(in the rows, 128 means zero)
Known rows, with every way that one mark hangs from another
S[K M]: [151 118 163 118 119 126 198 168 137 181 121 122 165 128 161 117 112 128
 145  97 124 142  82 161 104 117  94 129 151  60 171]
A[E N[D[L]]]: [162 156 167 105 139 107 144 139 146 186 206  89 140 134 198 109 104 168
 145  78 163  98  92 120 111 185 145 151 134  88 164]
K[S]: [156 118 181 113 135 110 145 160 108 140 114 122 140 129 193 106 116 143
 145  97 166 140  82 204 147 131 134 156 149  76 176]
S[K[L]]: [157 128 161 142 133 119 178 138 137 160 122 114 142 112 174 151 135 159
 142  97 147 127 106 167 112 151  98 137 136  54 187]
M[S[K[L[D[N]]]]]: [134 105 153 134 126 126 177 121 154 149 125 112 162 108 163 131 161 181
 128  90 181  93 120 156 114 179 120 142 114  70 174]
W[F G[A[N[D]]]]: [137 131 209 122 113 107 143 142 121 169 157  99 137 113 172 103 135 155
 151 115 193 109 116 144 158 145 125 108 155  68 186]
E[A[N] U]: [171 129 163 144 126 105 133 146 137 147 165 151 128 167 178 135 129 190
 146  98 155 113 114 160 144 116 143 133 130 111 160]
E[A[N R]]: [154 153 169 139 142 108 126 133 144 187 141 144 156 164 179 134 125 189
 140  90 156 135  88 159 127 108 165 132 161 112 170]
G[A[E[U]] W[F]]: [135 133 172 166  99 103 156 152 122 139 148  90 127 133 186 136  84 127
  93 140 174 137 153 100 138 150 155 128 102  55 172]
K[L[D] S[M]]: [161 110 173 149 123 122 165 142 124 147 120 125 184 103 182 104 146 121
 140 110 139 126  77 189 140 139 140 181 124  77 148]
D[N[A]]: [162 100 160 112 117 106 136 117 112 164 117 129 134 105 159 136 106 185
 139  93 177 130 116 170 124 144 114 147 134  50 164]
A[E[U] R]: [165 156 168 136 149  85 163 147 140 179 152 107 155 175 196 135  99 151
 139  97 160 132 107 135 125 135 166 153 125  85 145]
N[A D[L]]: [165 152 192 114 104 102 126 113 118 161 138 105 134  90 165  98 118 142
 151  79 149 134 113 157 116 176 113 155 128  74 149]
U[E[A[N[D] R]]]: [166 160 182 123 147  94 113 118 153 184 161 130 171 158 175 110 136 152
 166 114 153 154  86 136 101 144 154 128 154  94 156]
S[K[L] M]: [156 122 160 142 123 126 196 148 144 186 112 119 173 109 164 138 131 136
 142  95 128 130  91 161 102 132  82 150 143  42 175]
U[E[A[N R]]]: [168 142 169 133 149  93 119 133 166 191 156 134 163 172 183 133 130 155
 140 104 168 149  86 151 100 116 159 123 152 104 184]
D[L]: [161 145 167 102 129 114 160 156 134 163 150  99 132 116 194 115 120 144
 130  66 145 124 102 182 121 134 117 145 146  76 171]
E[A[N[D] R] U]: [164 171 181 143 138 109 118 122 134 173 155 146 158 172 174 113 135 186
 169 100 149 125 110 137 134 131 162 137 144 113 122]
L[D[N[A[E R]]]]: [152 125 153 139 128  96 140 106 140 188 150 124 161 132 161 132 107 179
 134 101 181 128 107 124 109 174 176 156 110  86 139]
A[E[U] N R]: [171 152 161 139 155  91 150 145 141 204 177 113 161 194 205 147 101 177
 140  91 182 114 103 114 122 133 181 148 131 102 162]
A[E N R]: [157 148 160 123 159  95 151 142 144 213 163 109 163 174 199 138  97 178
 135  93 179 123  80 122 116 138 180 148 151  93 179]
K[L[D[N]] S[M]]: [154  91 152 138 125 138 160 131 128 162 120 132 181  92 179 116 145 150
 138  97 154 114  94 185 129 153 128 181 128  58 141]
W[G[A[E R]]]: [138 149 190 131 137  77 153 141 144 194 153  94 150 143 187 133 105 132
 130  94 197 118  96 159 143 147 154 144 131  83 181]
R[A[N[D]]]: [162 135 168  95 116 119 133 125 108 164 161 138 124 116 179  95 123 164
 151 108 146 140  82 158 141 153 137 142 146  76 152]
E[A[N R] U]: [164 154 168 149 139 105 125 132 143 180 154 150 152 184 182 139 130 185
 142  94 163 122 109 150 135 105 168 134 144 121 151]
W[G[A[R]]]: [141 152 203 114 131  91 154 136 134 188 127 107 152 132 185 131 128 131
 142  92 188 125 102 184 154 124 139 134 150  83 175]
S[K[L[D]] M]: [158 119 159 150 117 127 201 146 146 165 132 123 177 104 158 123 150 130
 145 110 114 125  90 156 109 144 108 145 122  66 153]
D[N]: [162 106 151  95 142 117 160 146 123 158 131 121 134 119 185 126 115 189
 145  87 157 124 105 186 129 139 117 140 157  54 156]
E[A]: [162 131 167 128 125 102 141 150 136 129 133 136 127 135 169 114 121 168
 137  98 134 144  97 197 144 119 122 138 141  86 160]
G[A]: [153 134 179 120 115 102 149 139 110 139 124 109 126 132 177 125 119 141
 127 103 146 135 100 173 152 131 132 140 141  68 160]
R[A[E N]]: [161 119 149 115 123 104 144 145 133 174 186 131 120 141 189 131  89 172
 110 101 167 129  78 144 127 149 152 148 126  79 187]
D[L N[A[R]]]: [146 141 166 117 118 117 124 106 140 217 123 113 147 102 174 144 116 172
 125  58 186 124 124 157  90 151 128 144 146  72 156]
G[A[E R] W[F]]: [118 154 175 159 115 105 152 137 128 178 120  81 149 133 187 135  84 124
  86 133 178 154 124 102 118 143 175 126 129  57 184]
M[S]: [150 124 182  93 126  92 158 155 128 138 105  98 151 146 181 103 120 154
 132  87 167 133  97 179 144 129 133 145 142  73 189]
L[D[N[A]]]: [162 100 157 121 108 110 145 115 115 148 139 137 141 107 153 114 132 178
 146 102 165 126 114 163 131 161 139 146 117  77 143]

Rows
[162 127 161 149 132  94 129 107 136 202 143 124 154 151 173 159  92 182
 135  91 196 119 133 120 110 158 154 155 109  72 140] => D[N[A[E[U] R]]]
[156 117 156 123 118 105 128 120 149 189 166 101 131 100 172 142  89 176
 111  65 187 105 126 142  94 182 121 158 112  60 171] => D[L N[A[E]]]
[156 144 177 141 129  73 136 119 132 193 124 114 159 149 170 141  88 153
 129  98 176 150  97 137 115 146 159 158 122  80 171] => N[A[E R]]
[153 176 191 128 122  88 121 108 142 207 151  93 157 119 174 112  99 140
 140  77 162 137 105 120  98 186 147 160 120  85 142] => N[A[E R] D[L]]
[137 124 170 141 119 112 180 133 151 137 122 106 162 127 168 122 162 151
 136  98 159 111 107 158 124 167 132 142 109  84 182] => M[S[K[L[D]]]]
[152 178 178  98 138 121 141 126 139 215 164  99 160 136 198 110 129 165
 160  68 161 119  95 135 107 152 153 141 166  95 150] => A[N[D[L]] R]
[151  99 139 140 123 144 197 131 150 179 134 131 174  92 158 133 145 164
 147  99 131 107 104 153  97 154 102 145 127  50 142] => S[K[L[D[N]]] M]
[139 127 177 134 128 108 168 135 144 156 102  98 162 127 173 138 140 158
 125  83 174 119 108 164 116 151 105 142 128  59 204] => M[S[K[L]]]
[166 144 177 130 145  87 127 135 163 162 131 127 158 153 175 118 132 133
 140 107 148 167  91 174 105 118 143 122 145  89 166] => U[E[A[R]]]
[167 162 191 146 121  76 128 110 120 182 141 116 162 153 167 120 100 147
 163 110 165 142 119 112 121 172 158 160 105  84 127] => N[A[E[U] R] D]
[162 100 148 132 115  97 145 117 130 155 162 126 141 113 157 125 106 181
 130 108 170 115 113 134 124 180 154 156  97  78 150] => L[D[N[A[E]]]]
[153 124 166 118 127 106 132 104 119 201 103 129 156 121 166 143 113 182
 138  86 185 141 111 160 114 138 138 146 151  63 157] => D[N[A[R]]]
[162 158 175  94 129 121 144 137 132 180 179 100 140 120 194  98 127 169
 157  74 155 110  96 144 121 161 129 147 158  89 157] => A[N[D[L]]]
[126 138 202 136 124 108 145 144 141 215 140 104 154 140 185 135 130 157
 125 100 211 114 111 150 143 112 153 106 168  80 204] => W[F G[A[N R]]]
[151 176 199 117 113 103 121 105 125 195 125 101 155 105 169 107 120 137
 152  72 154 146 112 146 104 162 135 155 143  83 137] => N[A[R] D[L]]
[159 162 197 120 119  89 126 103 108 183 102 122 164 121 161 103 117 150
 169 109 152 161 103 148 128 148 141 152 145  72 137] => N[A[R] D]
[166 102 146 158 121  94 138  99 136 156 156 121 148  97 159 145 121 183
 126 108 180 109 121 134 124 197 144 174  90  64 152] => K[L[D[N[A[E]]]]]
[152 181 172 112 149 107 135 127 152 220 191  87 162 150 201 118 104 166
 143  73 165 111  90 107 102 174 170 152 149  95 153] => A[E N[D[L]] R]
[164 153 187 126 112  89 127 118 134 172 166  90 139 104 169 105  95 142
 140  84 162 125 114 130 108 197 124 164 109  72 154] => N[A[E] D[L]]
[169 125 159 126 116  94 152 150 129 141 176 132 113 140 185 122  93 143
 120 106 152 136 104 159 142 152 139 151  95  71 152] => R[A[E[U]]]
[156 165 178 104 146 106 145 121 121 201 143 113 167 153 190 106 125 176
 173 100 156 136  82 135 126 137 161 143 171  87 145] => A[N[D] R]
[166 123 154 135 115 105 131 122 141 179 176 105 127 117 174 149  90 174
 117  66 194  96 147 134 100 182 124 154  95  69 151] => D[L N[A[E[U]]]]
[154 166 181 127 139 110 120 122 136 184 145 137 159 156 173 109 129 185
 164 100 143 136  90 148 135 133 164 138 164 105 142] => E[A[N[D] R]]
[156 116 160 111 112 119 129 116 130 181 138 108 125  90 169 138 114 176
 127  60 183 114 127 171 101 163 103 146 135  66 165] => D[L N[A]]
[158 111 179 139 131 120 154 147 121 162  97 122 179 106 187 120 122 126
 137  95 151 131  78 195 127 124 114 182 144  53 174] => K[L S[M]]
[170 124 150 132 124 104 145 145 130 163 196 137 120 158 193 137  94 165
 120 104 169 117  99 133 133 151 157 146 106  86 165] => R[A[E[U] N]]
[118 153 184 148 106 118 149 137 114 175  95  97 150 117 185 130 109 122
  96 129 171 167 128 126 127 120 160 121 151  59 177] => G[A[R] W[F]]
[178 125 156 133 144  93 160 156 134 168 192 117 139 183 198 137  97 179
 142 100 174 105 106 122 134 145 158 146 120  92 174] => A[E[U] N]
[129 128 165 154 109 109 149 146 129 169 157  90 135 131 190 143  80 148
  84 137 193 132 125  88 124 150 167 126 131  62 205] => G[A[E N] W[F]]
[168 156 186 139 108  87 128 122 132 159 176  99 134 123 170 111  98 141
 147  83 161 113 135 118 116 195 130 161  90  79 131] => N[A[E[U]] D[L]]
[176 135 175 119 136  95 115 128 148 151 172 129 145 142 174 103 132 154
 167 115 148 140  87 144 119 152 133 130 146  89 166] => U[E[A[N[D]]]]
[166 147 180 155 123  75 135 123 131 188 139 118 158 165 173 143  90 150
 140 100 177 139 121 124 121 143 161 158 103  85 154] => N[A[E[U] R]]
[155 136 161 108 125 105 137 132 119 169 188 127 126 132 181 106  96 169
 140 109 153 130  78 132 133 176 149 150 128  73 159] => R[A[E N[D]]]
[160 156 174 149 135  97 134 141 142 157 129 144 147 166 175 130 129 162
 143  95 140 140 116 173 138 106 152 137 136 108 135] => E[A[R] U]
[128 132 178 140  93 117 155 149 112 141 104  96 128 105 179 124 103 123
  99 134 163 157 135 139 139 127 137 119 138  48 186] => G[A W[F]]
[170 138 162 119 122 105 135 133 120 160 201 131 125 145 184 110 100 164
 148 115 159 119 101 118 138 175 152 154 107  82 140] => R[A[E[U] N[D]]]
[131 143 186 133  96 128 137 127 102 160 135  98 136 109 179 108 111 148
 124 139 170 140 127  97 138 151 148 119 149  57 177] => G[A[N[D]] W[F]]
[147 182 177 123 130 123 116 118 157 197 167 121 152 140 182 107 134 174
 149  73 147 121  98 147 109 146 153 138 158 115 142] => E[A[N[D[L]] R]]
[173 149 179 138 124 109 124 134 127 138 170 148 134 156 174 107 132 187
 169 108 141 115 115 144 148 141 143 142 133 105 131] => E[A[N[D]] U]
[136 167 176 130 114 112 148 122 112 177 102 102 153 127 192 135 104 122
 116 119 160 159 112 137 132 125 162 144 144  74 160] => G[A[R] W]
[154 150 161 103 118 118 134 129 139 181 207 112 119 112 187 106 102 158
 127  82 157 112  86 126 112 188 142 149 123  81 160] => R[A[E N[D[L]]]]
[177 118 164 127 135  92 123 143 157 153 169 134 143 153 178 126 126 157
 141 110 163 136  88 162 113 129 136 124 141  95 193] => U[E[A[N]]]
[158 162 189 132 127  78 131 106 123 189 129 108 166 137 163 114  94 150
 157 108 160 152  97 119 119 172 154 159 122  73 146] => N[A[E R] D]
[168 140 164 109 146  99 152 142 128 174 182 106 144 150 190 111  98 180
 160 107 159 118  82 120 130 174 152 155 143  76 162] => A[E N[D]]
[167 101 155 147 114 109 140  97 123 150 128 131 144  84 158 141 147 184
 139 102 167 116 123 158 128 175 130 163 114  61 148] => K[L[D[N[A]]]]
[149 130 186 124 128  79 157 155 136 159 169  96 128 130 184 129  99 137
 130  97 189 105 100 167 155 156 129 142 121  75 187] => W[G[A[E]]]
[133 117 203 125 107 102 160 163 129 152 129  98 127 105 172 114 129 137
 125 104 190 123 121 185 159 125 112 107 148  56 197] => W[F G[A]]
[170 151 175 116 129 104 109 130 165 162 196 114 140 126 182 105 137 142
 151  91 154 122  99 147  95 166 123 127 140  99 169] => U[E[A[N[D[L]]]]]
